Each row was made from one walk, in order. Every step used is in the known rows, and no mark comes twice. Write each row's walk.
Known rows
B Q: [ -4,   5,   2,  -2,   1,   3,  -5,  -2,   1,  -8,  -7,   8, -19,   1,  -2,
   1,  10,  -1,  -4,   4,  -2,   4,   6, -11,   3,  -6,  -9,  50]
S V B: [ -6,   3,   7,  -2,   1,   4,  -7,   2,   1,   6,   9,   6,  48,  -7,   4,
  -2,   1, -10,   7,   2,  -5, -10,   5,   0, -27,   4,  63, -18]
V B Q: [ -3,   5,   4,  -2,   4,   3,  -9,  -2,   1,  -9,  -3,  10,  16,   0,   5,
  -2,  12,  -9,   0,  -2,  -4,   7,   7, -10,   0,  -6,  19,  47]
K S: [ -7,   7,  -1,  -4,  -2,   3,   0,   4,   3,  -7,   4,  10,   2,   3,   2,
  11,  -2,   0,   0,  16,  -3,   3, -13,  -4,   7,   6,  -1,  42]
C S M B K: [-13,  -3,  -2,  -1,  -5,  -4,  -4,  -1,  -2,  -8,  -4, -17,   7,   4,  -1,
 -11,   0,   0,   2,   9,   5,   4,   2,  11,  11,  13, -66, -29]
V B C: [29,  5,  3, -2,  3, -1, -5,  1,  1, -6, -3,  8, 24,  0,  5, -2, -7, -8,
  4, -3, -3,  7, -1, -6, 13,  7, 28, 32]
M B Q: [ -6,   4,   0,  -2,  -1,  -3,  11,  -1,   0,  -7, -16,   8, -37,   4,   1,
   0,  11,  -2,  -5,   5,   5,   2,   5, -10,   3, -10, -26,  45]
V B: [ -4,   5,   6,  -2,   2,   2,  -6,   0,   1,  -7,   7,   8,  45,   0,   4,
  -2,   1, -14,   5,  -2,  -3,   9,  -2,  -2,   6,   6,  37,  -9]
Q S V: [ -7,   5,  -4,   0,  -1,   6,   1,  -4,   0,  44,  -1,   7,   0,   6,  -6,
   3,  -1,  15,   9,  13,  -6, -23,  10,   0, -38,   2,  37, -37]
S K: [  1,   8,   3,  14,   7,   4,   3,   6,   3, -10,   7,   3, -47,  -6,  -9,
  19,  -3,   3,  -5, -23,  -1,   7,   7,  -7,  12,   5, -14, -19]
B K: [-17,   3,   0,  -2,  -4,   3, -18,   0,   0,  -5,  -7,  -3,  19,   2,  -4,
  -8,   1,   2,   4,  21,  -3,   3,  -3,   5,  10,  22, -20, -31]
R S V B: [ -5, -14,  10,  -2,   4,   2,  -5,   2,  -1,   2,  12,   8,  48, -16,   2,
  -5,   0,  -8,  -2,   1,  -4, -11,  -8,   1, -25,   9,  77, -37]
B Q S V: [ -6,   5,  -4,   0,   0,   6,  -2,  -6,   0,  43,  -6,   9,  -7,   7,  -4,
   2,   6,  16,   8,  11,  -6, -23,  14,  -4, -41,  -3,  34, -10]
R B V: [  1,  11,   1,  -3,  -1,   2,  -2,   2,   0,  -9, -26,   6, -39,   2,  21,
   6,  11,  -5,  -6,  -3,   0,   3,  -3,  -1,   4,  44,  78, -24]
S M B: [ -8,   1,   0,   1,  -4,  -5,  20,   2,   1,  -9,   4,   4, -21,  11,  -3,
  -1,  -3,  -6,  -5, -11,  11,   5,   2,   0,   8,  -6, -71, -19]
V B Q S M: [ -2,   4,  -3,   6,   1,   5,  -5, -11,   0,  16,  15,   9,  17,  24,  -4,
  -2,   5,   2,   2, -21,  -3,  10,  12,  -3,   4,  -9, -51,  -9]
R B C: [ 29,  10,  -1,  -2,  -1,  -2,  -3,   4,   0,  -5, -26,   7, -29,   2,  -1,
   5,  -5,  -8,   4,   1,   1,   2,  -3,  -4,  19,  16,  24,  33]
Q S M B: [ -8,   2,  -5,   2,  -4,  -5,  21,  -5,   0,  12,   0,   6, -23,  21,  -3,
   0,  -2,   2,  -1, -10,   9,   5,   4,   0,   9,  -7, -69, -32]
Q S V B: [ -5,   5,   2,  -1,   2,   5,  -6,  -4,   0,  28,   5,   8,  47,   3,   4,
  -1,   3,  -2,  11,   2,  -7, -10,   7,   0, -27,   3,  64, -31]
K S V: [ -9,   5,   2,  -3,  -2,   5,  -1,   7,   2,  12,   5,   6,   6,  -7,   0,
   8,  -2,   5,   3,  19,  -4, -24,  -1,  -1, -40,   2,  37,  15]
V B C S M: [ 24,  -3,  -2,   3,   1,  -1,  -4,  -1,  -1, -12,  23, -22,  24,  -1,  -3,
  -5, -10,  -7,   0, -24,   1,  11,   6,   8,  13,  -3, -45,  25]
M B K: [-19,   1,  -1,  -3,  -5,  -3,  -3,   0,   0,  -4, -16,  -3,   1,   5,   0,
  -8,   1,   1,   3,  21,   5,   1,  -2,   5,  10,  18, -38, -35]
M B: [ -9,   3,  -1,  -3,  -3,  -6,  22,   2,   1,  -5, -11,   6, -31,   5,  -2,
   1,  -2,  -3,  -2,   7,   9,   2,  -3,  -3,   9,   0, -29, -11]
C S: [ 11,  -1,  -7,  -5,   0,  -3,   0,   0,  -2,  -5,   7, -31,  -2, -14,  -6,
   0,  -7,   0,   3,   6,  -1,   7,  -1,   9,  13,   6,   1,  27]
K S V B Q: [ -5,   5,   5,  -2,   2,   4,  -9,   0,   1,   0,  -2,  10,  20,  -3,   8,
   1,  14,  -6,   1,   5,  -6,  -6,   8, -10, -23,  -8,  38,  57]
Q S V B R: [ -4,   3,   1,   0,   2,   1,  -2,  -1,  -1,  16,  -6,   9,  18,   2,   1,
  -1,   5,   6,  13,  -3,  -5,  -5,   4,  -1,  -8, -67,  72, -20]
C S V B R: [  2,   0,   2,  -2,   2,  -1,  -3,   2,  -2,   1,  -2,  -5,  19, -10,   2,
  -2,   2,   1,  11,  -3,  -5,  -4,   4,   3,  -7, -67,  73,  -1]

Write each row's walk
[ -6,   7, -10,  -1,   0,   0,   8, -14,   0,  37, -17,  12, -28,  24,  -2,
   2,   9,  13,   6,   6,  -1,   4,   7,  -8,   5,  -5, -17,   5]
M B Q S
[ -3,   8,  -8,  -1,   3,   4,  -5, -15,   0,  36,  -8,  13,   8,  21,   1,
   0,  11,   8,   9,   2,  -7,   8,   8,  -8,   4,  -2,  15,   6]
V B Q S
[  2, -18,   7,  14,  11,   0,   3,   5,   0, -17,   8,   8, -37, -20,  -7,
  14,  -2,   5, -14, -31,   0,   9, -12,  -6,  18, -23,  33, -46]
V B R S K
[ -6, -22,   6,  -1,   1,   1,   2,   4,  -1,   7,   4,   8,  -6, -21,  -8,
  -2,  -2,  11,  -8,   7,  -1, -24, -12,   2, -32, -25,  69, -44]
B R S V
[ 20,  -1,  -2,  -2,   0,   0,   0,   4,  -1,  15,   2, -22,   0, -18,  -4,
   0,  -9,   7,   5,  10,  -3, -22,   8,   7, -33,   3,  40,  23]
B C S V
[ -4,   4,   6,  -1,   3,   4,  -9,  -1,   0,   0,  -3,   9,  18,  -4,   5,
  -2,  13,  -7,   1,   1,  -5,  -6,  11,  -9, -22,  -8,  38,  41]
S V B Q
[ 27,   4,   4,  -1,   3,   0,  -5,   3,   0,   3,  -3,   7,  26,  -4,   5,
  -2,  -7,  -5,   6,   0,  -4,  -6,   3,  -4, -10,   6,  47,  26]
S V B C
[-15,   6,  -1,  -4,  -4,   3, -13,   3,   2,  -7,  -3,   4,  18,   4,   4,
   5,   0,   2,   3,  27,  -4,   2, -14,   1,   7,  17, -14,  24]
B K S
[-11,   2,   3,   3,  -3,   4, -12,   1,   2, -14,  21,   3,  40,  11,   3,
  -1,   0,  -6,  -1,  -8,  -2,   8,  -2,   4,   6,   4, -57,   3]
V B K S M
[ -6,   3,   1,   0,  -1,  -2,  10,  -2,   0, -11,  -6,   7, -31,   8,   0,
  -1,  10,  -4,  -8,  -8,   6,   4,  10,  -9,   2, -15, -55,  40]
S M B Q
[ 34,   3,  -8,  -5,   0,  -5,  -1,   2,  -2,  -5, -13, -30, -19, -13,  -3,
   2,  -8,  -4,   6,   3,   1,   6,  -1,   9,  20,  13,  21,  54]
R B C S
[ -8, -17,   3,   2,  -2,  -7,  22,   1,  -1, -14,   7,   6, -22,   1,  -4,
  -4,  -4,  -4, -14, -12,  12,   4, -11,   0,  10,  -2, -57, -38]
R S M B
[ -7,   3,   1,   0,  -1,  -2,   9,  -1,   1, -12,  -6,   8, -29,   9,   3,
   2,  10,  -3,  -7,  -5,   5,   4,   6,  -9,   1, -15, -55,  56]
K S M B Q
[-14,   6,   2,  -3,  -5,   5, -10,   7,   1,  12,  -9,   2,   8,  -6,   2,
   7,   2,   3,   7,  25,  -4, -25,  -1,   4, -38,  14,  40,   1]
R B K S V
[-19,   0,   0,   0,  -5,  -3,  -4,   0,  -1,  -8,  -6,  -4,   7,   9,  -1,
 -10,   1,  -1,   1,   9,   6,   3,   1,   7,  10,  13, -68, -41]
S M B K
[ 32,  -2,  -8,  -4,   0,  -9,  11,   1,  -2,  -4,  -5, -31, -19, -12,  -1,
  -2, -12,   1,   2,   4,   4,   5,  -1,   8,  17,   3,  -9,  52]
M B C S
[-17,   2,   5,  -2,  -1,   4, -23,   0,  -1,   3,  -2,  -3,  56,  -4,   4,
 -11,   4,  -4,   9,  18,  -5,  -7,   3,   7, -16,  21,  26, -40]
S V B K
[ 29,   4,  -1,  12,  10,   0,   1,   5,   0, -10,   8, -22, -32, -17,  -3,
  15,  -9,   1,  -1, -27,  -2,  11,   9,   0,  18,   4,   4,  22]
V B C S K
[ 26,   5,  -2,  -2,  -1,  -7,  15,   2,   1,  -4, -16,   6, -29,   4,   1,
   0,  -9,  -1,  -1,   3,   6,   2,  -3,  -6,  15,   3, -18,  31]
M B C
[-18,   1,  -4,   0,  -5,  -2,  -4,  -5,  -1,   7,  -8,  -3,   6,  16,  -1,
 -10,   2,   4,   3,   9,   5,   3,   2,   7,  10,  13, -67, -49]
Q S M B K
[-15,   6,   1,  -4,  -2,   3, -16,   2,   1,  -8,   0,   5,  42,   3,   9,
   2,   2,  -4,   5,  23,  -5,   5, -13,   2,   6,  17,   6,  22]
V B K S
[ 23,  -2,  -3,   4,   0,  -2,  -1,   0,  -1, -12,  21, -22,   7,   0,  -7,
  -3, -11,  -2,  -2, -21,   1,  10,   6,   8,  14,  -3, -58,  26]
B C S M
[ -8,   5,  -4,   0,  -1,   3,   6,  -6,   0,  43, -10,   9, -16,   8,  -2,
   2,   7,  14,   7,  12,  -3, -24,  13,  -3, -41,  -5,  25, -12]
M B Q S V
[  8,  -3,  -3,   3,  -1,   0,  -1,   0,  -1, -11,  26, -22,   9,   0,  -9,
  -2,  -7,  -4,  -2, -19,   2,   9,   6,  10,  11,  -3, -60,   6]
C S M
[ -3, -24,   5,   6,   1,   0,   1,   0,  -1, -18,  22,   8,   1,  -4, -11,
  -6,  -4,   2, -15, -24,   3,   8, -14,   2,  15, -30, -30, -42]
B R S M
[ -3, -32,   6,  -1,   5,  -3,   0,   0,  -2, -15,   5,  12,   9, -19,  -5,
  -7,  -1,   1, -12,  -5,   1,   6, -29,  -1,  17, -33,  64, -44]
V B R S
[ -2,   4,   0,   0,  -2,  -3,  15,   0,   1, -11,  -6,   5, -30,   9,  26,
   3,   6,   1, -13, -10,   5,   4,  -2,  -2,   0,  26,   7, -15]
K S M B V
[ 21,   1,  -2,  -3,  -1,  -1,  -1,   5,  -2,  14,  -6, -21, -10, -18,  -4,
   2,  -6,   3,   7,   9,  -3, -23,   8,   8, -31,   7,  52,  23]
R B C S V
[ -3, -23,   6,   5,   1,   1,   0,  -1,   0, -17,  28,   7,   8,  -3, -12,
  -5,  -6,  -2, -17, -21,   3,   7, -14,   2,  11,   4, -44, -44]
R S M
[ 34,  -1,  -8,  -4,   2,  -5,   0,   0,  -2,  -5,   0, -31,  -6, -14,  -3,
  -1, -12,   2,   3,   4,  -1,   7,  -1,   7,  18,   7,   4,  55]
B C S
[ -9,   2,   0,   1,  -5,  -5,  20,   3,   1, -11,   4,   6, -19,  12,   2,
   4,  -3,  -5,  -5,  -6,  10,   4,  -3,  -1,   7,  -7, -70,   4]
K S M B
[ 12,   4,  -2,  12,   8,   1,   3,   5,   1, -10,  10, -23, -45, -17,  -8,
  18,  -6,   4,  -3, -23,  -1,   9,   7,   1,  16,   5, -12,   4]
C S K
[-17,   4,  -3,  -5,  -5,  -1,  -3,   3,   1,  -7,  -9,   3,   6,   6,   6,
   5,   1,   1,   2,  27,   1,   1, -14,   1,   7,  14, -26,  21]
M B K S
[ -3,   4,  -5,   5,  -1,   5,   0,  -8,   1,  19,  18,   7,   7,  24,  -8,
   0,  -2,   6,   2, -18,  -1,   9,   8,   0,   9,  -3, -61, -35]
Q S M
[ -5, -33,   3,  -2,   2,  -7,  14,   1,  -2, -13,  -4,  12, -27, -17,  -7,
  -5,  -2,   6, -16,  -1,   7,   3, -30,  -1,  19, -36,  32, -45]
M B R S
[  4,   1,  -2,   0,  -1,  -5,  15,  -1,  -1, -11,  -5,  -9, -31,   3,  24,
  -2,   4,   2, -12, -13,   6,   5,   2,   3,   2,  26,   7, -20]
C S M B V
[-15,   2,   4,  -3,  -1,   3, -23,  -1,   0,  -6,  -3,  -2,  53,   1,   4,
 -10,   4,  -7,   8,  15,  -4,   6,  -2,   5,   8,  23,   7, -33]
V B K
